Known rows, with every way that one mark hangs from another
renul(pefizo(kizu(kemi)) vopilu): [-0.07  0.10  0.06 -0.09 -0.18 -0.09 -0.14  0.30  0.00 -0.08  0.11  0.15
 -0.20  0.25 -0.31 -0.08  0.42 -0.05 -0.12  0.05  0.14  0.28  0.14 -0.17]
renul(musun(kitus) pefizo(kizu(kemi)) suni(vopilu)): [-0.19  0.28  0.42 -0.08 -0.11 -0.44 -0.38  0.16 -0.03 -0.13  0.17  0.17
 -0.19  0.15 -0.44 -0.22  0.46  0.27 -0.11  0.14  0.35 -0.05  0.16 -0.31]
nibes(fatem mususa): [ 0.15  0.06 -0.22 -0.04  0.08  0.09  0.19 -0.03  0.07 -0.17  0.06 -0.21
  0.07  0.00  0.38  0.35  0.02 -0.29  0.05  0.05 -0.13  0.13 -0.04  0.04]
kitus(renul(pefizo(kizu) suni)): [-0.16  0.07  0.26 -0.09 -0.23 -0.08 -0.11  0.09 -0.02  0.20  0.21  0.05
 -0.27  0.24 -0.29 -0.23  0.35  0.31 -0.14  0.04  0.20 -0.09  0.13 -0.18]
musun(kitus renul(pefizo(kizu(kemi)) suni vopilu)): [-0.33  0.04  0.34 -0.15 -0.29 -0.54 -0.44  0.22 -0.08  0.14  0.16  0.35
 -0.21  0.19 -0.35 -0.15  0.39  0.34 -0.37  0.06  0.39 -0.07  0.17 -0.35]
kizu(kemi pefizo(renul(musun))): [ 0.09  0.14 -0.02  0.01 -0.22  0.03 -0.22  0.16 -0.16 -0.02 -0.04  0.32
 -0.18  0.37  0.03 -0.01  0.32 -0.03 -0.14  0.22  0.01  0.30  0.04 -0.16]
kizu(kemi pefizo): [ 0.10 -0.12 -0.16 -0.02 -0.07  0.27 -0.13  0.22 -0.12  0.06 -0.11  0.14
 -0.02  0.13  0.08  0.03  0.27 -0.11 -0.13  0.12 -0.14  0.33 -0.02 -0.01]
pefizo(renul(suni)): [-0.04  0.10  0.13 -0.01 -0.06 -0.22 -0.12 -0.01  0.00  0.03  0.06  0.17
 -0.05  0.15 -0.17 -0.01  0.16  0.22 -0.03  0.03  0.36 -0.17  0.11 -0.05]
nibes(fatem): [ 0.03  0.05 -0.10  0.00  0.09 -0.02  0.13 -0.08  0.00 -0.05  0.07 -0.05
 -0.05  0.01  0.19  0.23 -0.06 -0.21  0.04  0.01 -0.05 -0.01 -0.13  0.00]
fatem(musun(kitus renul(pefizo(kizu) suni vopilu))): [-0.32  0.24  0.45 -0.01 -0.29 -0.70 -0.36 -0.09 -0.22  0.34  0.21  0.23
 -0.28  0.11 -0.32  0.02  0.16  0.33 -0.19  0.10  0.35 -0.27  0.18 -0.41]
musun(kitus renul(pefizo suni vopilu)): [-0.35  0.12  0.41 -0.17 -0.32 -0.60 -0.20  0.01 -0.18  0.28  0.19  0.31
 -0.15  0.09 -0.40 -0.27  0.08  0.50 -0.34 -0.14  0.38 -0.42  0.24 -0.27]
fatem(musun(kitus renul(pefizo vopilu))): [-0.27  0.31  0.34 -0.03 -0.35 -0.53 -0.17 -0.08 -0.32  0.39  0.16  0.22
 -0.13  0.06 -0.16 -0.05 -0.12  0.19 -0.26  0.03  0.13 -0.29  0.13 -0.27]
mususa(kemi): [ 0.08 -0.09 -0.17 -0.04  0.05  0.19 -0.01  0.13  0.03 -0.05 -0.10  0.01
  0.04 -0.06  0.11  0.08  0.14 -0.06 -0.10 -0.06 -0.09  0.13  0.10  0.02]
musun(renul(suni vopilu)): [-0.18  0.07  0.31 -0.16 -0.21 -0.46 -0.16 -0.04 -0.10  0.18  0.08  0.28
 -0.12  0.06 -0.36 -0.10  0.10  0.38 -0.12 -0.04  0.36 -0.28  0.26 -0.19]
nibes(fatem(musun(kitus renul(pefizo))) mususa): [-0.10  0.29 -0.01 -0.05 -0.18 -0.27  0.01 -0.08 -0.20  0.30  0.21 -0.07
  0.01  0.01  0.45  0.30 -0.14 -0.16 -0.23  0.12 -0.17 -0.11 -0.04 -0.18]
musun(kitus(renul(pefizo(kizu(kemi)) suni vopilu))): [-0.27  0.03  0.38 -0.15 -0.30 -0.35 -0.33  0.19 -0.10  0.04  0.15  0.20
 -0.26  0.25 -0.42 -0.25  0.46  0.38 -0.31  0.10  0.41 -0.08  0.22 -0.26]
pefizo(kizu(kemi) renul(musun(kitus) suni vopilu)): [-0.14  0.15  0.35  0.02 -0.16 -0.67 -0.50  0.02 -0.03 -0.29  0.08  0.36
 -0.27  0.30 -0.36  0.01  0.46  0.31 -0.12  0.20  0.59  0.01  0.18 -0.36]
renul(musun pefizo(kizu) suni vopilu): [-0.13  0.20  0.32 -0.07 -0.23 -0.46 -0.12  0.02 -0.06 -0.09  0.31  0.18
 -0.40  0.25 -0.60 -0.19  0.39  0.27  0.02 -0.02  0.34 -0.08  0.33 -0.39]
fatem(musun(kitus renul(pefizo suni vopilu))): [-0.30  0.26  0.43 -0.10 -0.33 -0.67 -0.21 -0.11 -0.32  0.43  0.21  0.27
 -0.14  0.04 -0.34 -0.12 -0.02  0.38 -0.21  0.01  0.32 -0.45  0.27 -0.31]
fatem(musun(renul)): [-0.07  0.21  0.13 -0.01 -0.15 -0.21 -0.13 -0.09 -0.16  0.38  0.01  0.10
 -0.03 -0.04  0.12  0.13 -0.15  0.01 -0.06  0.18 -0.06 -0.09  0.02 -0.12]
musun(kitus renul(vopilu)): [-0.23  0.06  0.33 -0.05 -0.19 -0.51 -0.22 -0.11 -0.14  0.12 -0.02  0.26
 -0.08  0.01 -0.09 -0.04 -0.08  0.29 -0.28 -0.03  0.23 -0.23  0.07 -0.17]
musun(renul(pefizo(kizu(kemi)) suni(vopilu))): [-0.18  0.27  0.37 -0.20 -0.20 -0.27 -0.33  0.28  0.01  0.20  0.12  0.28
 -0.14  0.16 -0.39 -0.15  0.45  0.24 -0.24  0.13  0.32  0.01  0.17 -0.19]
pefizo(kizu(kemi) renul): [ 0.02  0.07 -0.01  0.06 -0.05 -0.03 -0.30  0.20  0.12 -0.15 -0.06  0.17
 -0.11  0.25  0.06  0.16  0.35 -0.12 -0.10  0.24  0.19  0.35 -0.09 -0.07]

Rows
[-0.16  0.09  0.07 -0.13 -0.23 -0.05 -0.26  0.36  0.01  0.20  0.09  0.21
 -0.16  0.20 -0.02 -0.04  0.32  0.00 -0.31  0.12 -0.02  0.27 -0.01 -0.20]	musun(renul(pefizo(kizu(kemi))))
[-0.29  0.05  0.47 -0.07 -0.29 -0.44 -0.22 -0.02 -0.11  0.10  0.21  0.12
 -0.30  0.25 -0.44 -0.25  0.32  0.47 -0.25 -0.01  0.43 -0.26  0.20 -0.27]	musun(kitus(renul(pefizo(kizu) suni vopilu)))
[-0.16  0.08  0.36 -0.04 -0.12 -0.63 -0.19 -0.18 -0.15 -0.15  0.14  0.18
 -0.18  0.04 -0.42 -0.13  0.09  0.42 -0.02 -0.04  0.39 -0.34  0.27 -0.29]	renul(musun(kitus) suni vopilu)
[-0.10  0.13  0.30 -0.13 -0.21 -0.23 -0.06 -0.10 -0.11  0.07  0.15  0.08
 -0.22  0.15 -0.27 -0.25  0.14  0.39 -0.04  0.09  0.17 -0.26  0.24 -0.19]	kitus(renul(musun suni))
[-0.14  0.33  0.35 -0.18 -0.44 -0.23  0.07  0.00 -0.19  0.09  0.22  0.14
 -0.33  0.31 -0.45 -0.40  0.14  0.29 -0.16 -0.03  0.12 -0.16  0.31 -0.25]	kitus(renul(musun pefizo vopilu))
[-0.03  0.42  0.47  0.08 -0.07 -0.50 -0.30 -0.13  0.06 -0.17  0.10  0.19
 -0.28  0.24 -0.41  0.02  0.35  0.27  0.09  0.17  0.53 -0.09  0.14 -0.23]	pefizo(kizu renul(musun suni(vopilu)))
[-0.16  0.24  0.42  0.00 -0.21 -0.73 -0.28 -0.20 -0.13 -0.16  0.13  0.32
 -0.23  0.20 -0.39 -0.11  0.14  0.44 -0.09  0.01  0.58 -0.36  0.24 -0.30]	pefizo(renul(musun(kitus) suni vopilu))
[ 0.09  0.32  0.29 -0.06 -0.17 -0.21 -0.31  0.09 -0.15 -0.02 -0.01  0.39
 -0.18  0.32 -0.33 -0.08  0.45  0.21 -0.06  0.22  0.35  0.06  0.21 -0.16]	kizu(kemi pefizo(renul(musun suni(vopilu))))
[-0.28  0.09  0.44 -0.16 -0.35 -0.41 -0.09 -0.03 -0.22  0.18  0.20  0.15
 -0.19  0.17 -0.45 -0.38  0.15  0.51 -0.28 -0.09  0.40 -0.45  0.28 -0.19]	musun(kitus(renul(pefizo suni vopilu)))
[-0.05  0.16  0.01 -0.06 -0.16 -0.05 -0.17  0.29  0.01 -0.10  0.18  0.09
 -0.25  0.27 -0.15 -0.11  0.39 -0.08 -0.09  0.15 -0.05  0.33  0.08 -0.27]	renul(musun pefizo(kizu(kemi)))
[-0.21  0.42  0.56 -0.07 -0.25 -0.40 -0.16 -0.14 -0.28  0.37  0.15  0.04
 -0.08  0.04 -0.32 -0.24  0.03  0.40 -0.13  0.13  0.31 -0.50  0.21 -0.13]	fatem(musun(kitus(renul(pefizo suni(vopilu)))))
[-0.10  0.32  0.46  0.05 -0.05 -0.59 -0.54  0.02  0.04 -0.26  0.03  0.28
 -0.18  0.21 -0.32  0.00  0.44  0.28 -0.09  0.28  0.56 -0.03  0.08 -0.25]	pefizo(kizu(kemi) renul(musun(kitus) suni(vopilu)))
[-0.06  0.35  0.33 -0.13 -0.13 -0.29 -0.27  0.22  0.02 -0.11  0.19  0.17
 -0.23  0.22 -0.52 -0.22  0.52  0.18 -0.02  0.15  0.28  0.07  0.27 -0.27]	renul(musun pefizo(kizu(kemi)) suni(vopilu))
[ 0.11  0.23 -0.13 -0.12 -0.09 -0.12  0.05 -0.03 -0.13  0.07  0.01  0.01
  0.01 -0.04  0.36  0.52  0.07 -0.26 -0.09  0.13 -0.12  0.11  0.23 -0.12]	nibes(fatem(musun(renul(vopilu))) mususa(kemi))
[-0.23  0.18  0.37 -0.10 -0.25 -0.61 -0.13 -0.05 -0.19 -0.04  0.30  0.19
 -0.23  0.15 -0.54 -0.32  0.16  0.43 -0.13 -0.12  0.37 -0.37  0.31 -0.34]	renul(musun(kitus) pefizo suni vopilu)
[ 0.11  0.01 -0.10  0.02 -0.15  0.16 -0.20  0.23 -0.11  0.06 -0.10  0.28
 -0.06  0.30  0.13  0.07  0.30 -0.08 -0.17  0.18  0.03  0.33 -0.03 -0.02]	kizu(kemi pefizo(renul))
[-0.08  0.13  0.36  0.08 -0.29 -0.56 -0.29 -0.20 -0.28 -0.01  0.09  0.37
 -0.29  0.31 -0.31 -0.07  0.24  0.42 -0.12  0.03  0.46 -0.20  0.20 -0.34]	kizu(pefizo(renul(musun(kitus) suni vopilu)))
[-0.12  0.25  0.40 -0.18 -0.21 -0.08 -0.24  0.25 -0.01  0.11  0.11  0.11
 -0.18  0.24 -0.45 -0.28  0.52  0.27 -0.18  0.16  0.33 -0.02  0.22 -0.10]	kitus(renul(pefizo(kizu(kemi)) suni(vopilu)))
[-0.20  0.13  0.30 -0.08 -0.23 -0.54 -0.36  0.15 -0.09 -0.18  0.24  0.23
 -0.31  0.25 -0.49 -0.19  0.47  0.29 -0.16  0.08  0.39 -0.02  0.26 -0.42]	renul(musun(kitus) pefizo(kizu(kemi)) suni vopilu)
[-0.22  0.12  0.24 -0.07 -0.17 -0.42 -0.11 -0.02 -0.14  0.05  0.26  0.10
 -0.17  0.09 -0.29 -0.29  0.11  0.38 -0.14 -0.07  0.21 -0.32  0.18 -0.30]	renul(musun(kitus) pefizo suni)
[-0.20  0.32  0.51  0.02 -0.11 -0.54 -0.28 -0.08 -0.05 -0.06  0.23  0.08
 -0.27  0.12 -0.45 -0.19  0.29  0.36 -0.07  0.02  0.36 -0.23  0.14 -0.32]	renul(musun(kitus) pefizo(kizu) suni(vopilu))
[-0.31  0.28  0.54 -0.14 -0.20 -0.52 -0.23 -0.01 -0.14  0.31  0.14  0.24
 -0.05  0.01 -0.34 -0.28  0.07  0.48 -0.32 -0.08  0.36 -0.47  0.16 -0.16]	musun(kitus renul(pefizo suni(vopilu)))
[-0.06  0.14  0.29 -0.11 -0.15 -0.45 -0.07 -0.12 -0.11 -0.12  0.16  0.20
 -0.22  0.11 -0.51 -0.15  0.17  0.32  0.10 -0.02  0.34 -0.22  0.35 -0.26]	renul(musun suni vopilu)
[-0.13  0.38  0.49 -0.20 -0.27 -0.23 -0.25  0.19 -0.05  0.02  0.19  0.17
 -0.31  0.31 -0.51 -0.35  0.54  0.30 -0.12  0.22  0.29 -0.01  0.28 -0.25]	kitus(renul(musun pefizo(kizu(kemi)) suni(vopilu)))
